What can hang from each mark
bivib: gugap piri roku
roku: bega bivib sagen
zuril: bega bivib
mumor: gugap
sagen: gugap piri zuril
piri: sagen
gugap: bega mumor

Known rows, with every way that one mark hangs from another
piri{sagen{gugap{mumor} zuril{bega bivib{roku}}}}: 1.24; 0.11; -1.36; 5.07; -0.60; 2.17; 1.25; 1.38; 1.98; -1.21; -1.74; -0.81; -1.64; -1.33; 0.93; -2.47; 1.58; 2.12; 1.51; -2.81
mumor{gugap}: -1.19; -0.13; -1.61; 2.03; -0.41; 1.06; 0.78; 0.84; 0.93; -1.21; -1.60; 0.91; 0.09; -0.51; 0.12; -1.78; 1.06; 0.11; -0.27; 0.09
sagen{gugap{bega mumor} zuril}: 1.78; 0.89; -1.03; 5.93; -0.49; 0.64; 1.55; 0.90; 0.49; -0.42; -0.48; 0.17; 0.92; -0.73; 0.66; -1.64; 1.55; 1.67; 0.41; -3.27
roku{bega}: -0.19; 1.06; -0.97; 3.26; 0.00; 0.57; -0.61; 1.32; 0.94; -1.31; -0.01; 1.01; -1.37; -0.35; 0.70; -1.01; 1.15; 0.28; -0.14; -0.81
sagen{gugap{bega} zuril}: 1.18; 1.22; -1.36; 5.05; -0.20; 0.43; 0.97; 0.14; 1.15; -0.30; -1.35; 0.05; 0.27; -0.83; 0.74; -1.51; 1.12; 1.01; 0.75; -2.31
bivib{gugap{bega mumor} piri{sagen{zuril}}}: 0.09; 0.65; -2.06; 4.61; -0.07; 1.27; 2.73; -0.51; 2.13; -0.74; 0.20; -1.02; 0.25; -0.59; 0.14; -0.28; 0.79; 0.68; -0.32; -2.73
sagen{piri zuril{bivib{roku{bega}}}}: 1.36; 1.98; -0.72; 5.47; -0.36; 0.17; 0.83; 0.22; 2.43; -0.02; -0.93; 1.20; -2.21; -1.10; 1.11; -0.84; 1.57; 0.72; 0.48; -2.96
zuril{bega bivib}: -0.09; 0.89; -0.77; 3.01; -0.83; 0.71; -0.30; 1.37; 1.02; -1.47; 0.06; 0.83; -1.71; -0.50; 0.26; -2.18; 1.50; 0.03; 0.82; -0.82
bivib{gugap roku{bega sagen{piri zuril}}}: -0.02; 1.70; -1.44; 4.91; 0.32; 1.27; 1.06; -0.24; 3.11; 0.03; -1.61; -0.27; -1.58; -0.95; 1.17; -1.01; 1.48; 0.73; 0.33; -2.14
zuril{bega bivib{gugap{mumor} piri{sagen}}}: -0.66; 0.09; -1.92; 2.79; -0.64; 1.91; 1.36; 0.83; 2.00; -2.04; 0.82; -1.08; -1.21; -0.56; -0.44; -1.43; 1.72; 0.57; 0.20; -1.58
sagen{zuril}: 0.15; 1.44; -1.25; 3.56; 0.19; -0.15; 1.30; 0.17; 1.21; -0.18; -1.49; 1.14; -0.23; -0.58; 0.74; -1.77; 0.69; 0.30; -0.05; -1.09
bivib{gugap}: -1.23; 0.75; -2.19; 2.18; 0.43; 0.34; 0.50; -0.22; 1.35; -1.36; -0.97; -0.45; 0.41; -0.29; 0.24; -1.73; 0.60; -0.02; 0.28; 0.19
roku{bivib{gugap{bega mumor} piri} sagen{zuril}}: -0.13; 1.52; -0.96; 5.01; -1.07; 0.77; 1.73; -0.34; 1.65; 0.27; 1.11; 0.06; -0.01; 0.00; 0.42; 0.08; 1.95; 0.69; 0.21; -2.63
gugap{bega mumor}: 0.63; 0.62; -0.61; 4.69; -0.44; 0.25; 0.75; 1.24; 0.20; -1.16; 1.18; 0.74; 0.25; -0.33; 0.83; -0.85; 1.03; 0.23; 0.12; -2.04
sagen{gugap{bega mumor} piri}: 2.15; 0.52; -0.81; 5.56; 0.04; 0.19; 1.43; 1.35; 0.58; -1.23; 0.35; 0.20; 0.59; -0.84; 1.22; -1.16; 2.36; 1.04; -0.06; -3.46
piri{sagen{gugap{bega mumor} zuril{bivib{roku}}}}: 1.65; 0.27; -1.41; 5.73; -0.45; 1.47; 1.32; 0.60; 1.88; -0.88; -1.28; -1.24; -0.50; -1.31; 1.39; -1.09; 0.85; 1.67; 1.64; -3.30
roku{bega sagen{piri zuril{bivib}}}: 1.22; 2.07; -0.16; 4.52; -0.14; 0.69; 0.50; 1.38; 1.98; -0.01; -0.78; 1.16; -1.94; -0.86; 1.41; -1.11; 2.33; 0.62; -0.25; -2.74
sagen{piri zuril{bega bivib}}: 1.42; 1.69; -0.39; 4.79; -0.44; 0.28; 1.35; 0.85; 1.73; -0.37; -0.86; 1.48; -1.75; -0.93; 0.71; -2.22; 2.33; 0.49; 0.10; -2.83
zuril{bivib{gugap piri{sagen} roku{bega}}}: -1.24; 0.65; -2.64; 2.52; -0.26; 1.56; 0.28; -0.58; 3.35; -1.65; -0.11; -1.54; -2.38; -0.84; 0.05; 0.01; 0.53; 0.10; 0.92; -0.74
bivib{gugap roku{bega sagen}}: -1.53; 0.94; -1.78; 3.13; -0.07; 1.72; -0.53; 0.22; 2.37; -1.03; -0.68; -0.89; -1.59; -0.53; 0.73; -0.96; 0.70; 0.27; 1.04; -0.14

Rows
1.98; 1.41; -1.23; 5.61; -1.45; 0.29; 2.16; 0.27; 1.09; -0.04; 0.88; 0.11; 0.38; -0.82; -0.39; -0.97; 1.89; 1.20; 0.52; -3.71 -> sagen{gugap{bega mumor} zuril{bivib{piri}}}
-0.61; 1.07; -1.37; 3.79; -0.81; 0.74; 0.22; 0.45; 1.19; -1.17; 1.70; 0.45; -0.77; 0.34; -0.16; 0.07; 2.25; 1.04; -0.34; -1.77 -> roku{bega bivib{gugap{mumor} piri}}
-0.98; 2.02; -1.38; 3.60; -0.61; 1.11; 0.37; -0.30; 2.39; 0.10; -0.05; 0.36; -1.62; -0.03; 0.28; -0.10; 2.01; 0.70; 0.01; -1.43 -> roku{bega bivib{gugap piri} sagen{zuril}}
-0.15; 0.80; -1.42; 3.59; -0.20; 1.64; -0.68; 1.25; 1.85; -1.00; -1.04; -0.43; -1.88; -1.00; 1.19; -1.27; 1.34; 0.88; 1.26; -0.78 -> bivib{roku{bega sagen{gugap}}}
0.55; -0.42; -1.74; 2.94; 0.78; 1.30; 0.92; 1.85; 0.79; -2.05; -1.27; -0.76; 0.14; -0.82; 1.38; -1.82; 1.33; 1.38; 0.04; -1.35 -> piri{sagen{gugap{mumor}}}
-0.42; 1.71; -1.95; 3.57; -1.19; 0.86; 1.65; -0.71; 2.35; -0.34; -0.07; -0.06; -1.05; -0.56; -1.17; -1.95; 1.55; 0.39; 0.54; -1.62 -> sagen{zuril{bega bivib{gugap piri}}}
1.53; 1.23; -1.19; 4.96; -1.60; 1.02; 2.06; 1.07; 1.21; -0.34; 0.39; 0.60; -0.75; -0.85; -0.79; -2.33; 2.60; 1.66; 0.41; -3.28 -> sagen{gugap{mumor} zuril{bega bivib{piri}}}
-1.23; 0.32; -2.75; 3.21; 0.06; 1.08; 1.48; -1.46; 3.18; -1.43; -0.04; -1.78; -1.18; -0.90; 0.43; 0.31; -0.15; -0.64; 1.00; -0.80 -> bivib{gugap{bega} piri{sagen} roku}
1.77; 0.93; -0.62; 6.16; -0.42; 1.59; 2.23; 1.52; 1.90; -0.10; -1.24; 0.38; -1.38; -1.40; 1.32; -2.52; 2.76; 1.75; 0.65; -3.56 -> bivib{roku{sagen{gugap{mumor} piri zuril{bega}}}}
-0.75; 1.15; -1.63; 3.69; -1.31; 1.60; 0.66; 0.39; 2.34; -0.75; 1.50; -0.81; -1.47; -0.58; -0.34; -0.41; 1.49; 0.51; 0.80; -1.55 -> zuril{bivib{gugap{mumor} piri roku{bega sagen}}}
0.07; 0.66; -1.29; 4.26; -0.77; 0.67; 0.42; 0.41; 0.76; -1.43; 1.04; -0.80; 0.89; -0.22; 0.09; -1.09; 1.10; 0.52; 0.81; -1.85 -> zuril{bivib{gugap{bega mumor}}}
0.61; 1.60; -1.27; 3.68; -1.35; 1.39; 1.35; 0.81; 2.08; -0.03; -0.54; 0.16; -1.80; -1.07; -0.27; -2.21; 2.39; 0.81; 0.87; -1.99 -> roku{sagen{gugap zuril{bega bivib{piri}}}}
0.34; 1.94; -1.49; 3.23; -0.80; -0.50; 1.91; -0.42; 1.84; 0.16; -0.17; 1.16; -0.77; -0.68; -0.27; -1.10; 1.04; -0.14; 0.07; -1.55 -> sagen{zuril{bivib{piri}}}
1.86; 1.08; 0.09; 5.75; -0.45; 1.28; 1.23; 2.11; 1.09; -0.28; -0.87; 1.14; -1.27; -0.63; 1.74; -2.11; 3.93; 2.11; 0.14; -3.70 -> roku{bivib sagen{gugap{mumor} piri zuril{bega}}}
-1.00; 1.39; -2.30; 3.19; -1.03; 0.75; 0.24; -0.86; 2.72; -0.97; 0.65; -0.67; -1.76; -0.59; -0.72; -0.33; 0.83; 0.01; 1.04; -0.87 -> zuril{bivib{gugap piri roku{bega}}}
2.17; 1.38; -1.10; 5.70; 0.26; -0.02; 1.76; 0.14; 1.51; -0.25; -1.39; 0.40; 0.10; -1.07; 1.20; -1.31; 1.97; 0.91; 0.17; -3.39 -> sagen{gugap{bega} piri zuril}
0.30; 0.69; -1.16; 3.58; -0.15; 1.00; -0.06; 1.10; 1.06; -1.05; -0.51; -0.56; -0.25; -0.77; 1.26; -1.26; 1.35; 0.24; 0.97; -1.09 -> roku{sagen{gugap{bega}}}
0.87; 0.84; -1.24; 4.69; -1.66; 0.93; 1.30; 0.57; 1.74; -0.51; 1.42; -0.78; -0.82; -1.07; 0.34; -0.43; 1.60; 0.40; 1.58; -2.46 -> zuril{bivib{piri roku{sagen{gugap{bega mumor}}}}}
0.67; 0.06; -1.96; 2.60; -0.20; 0.97; 1.58; 1.26; 1.40; -1.73; 0.02; -0.79; -0.44; -0.93; 0.40; -1.16; 1.70; 0.92; 0.17; -1.79 -> zuril{bivib{piri{sagen{gugap{mumor}}}}}
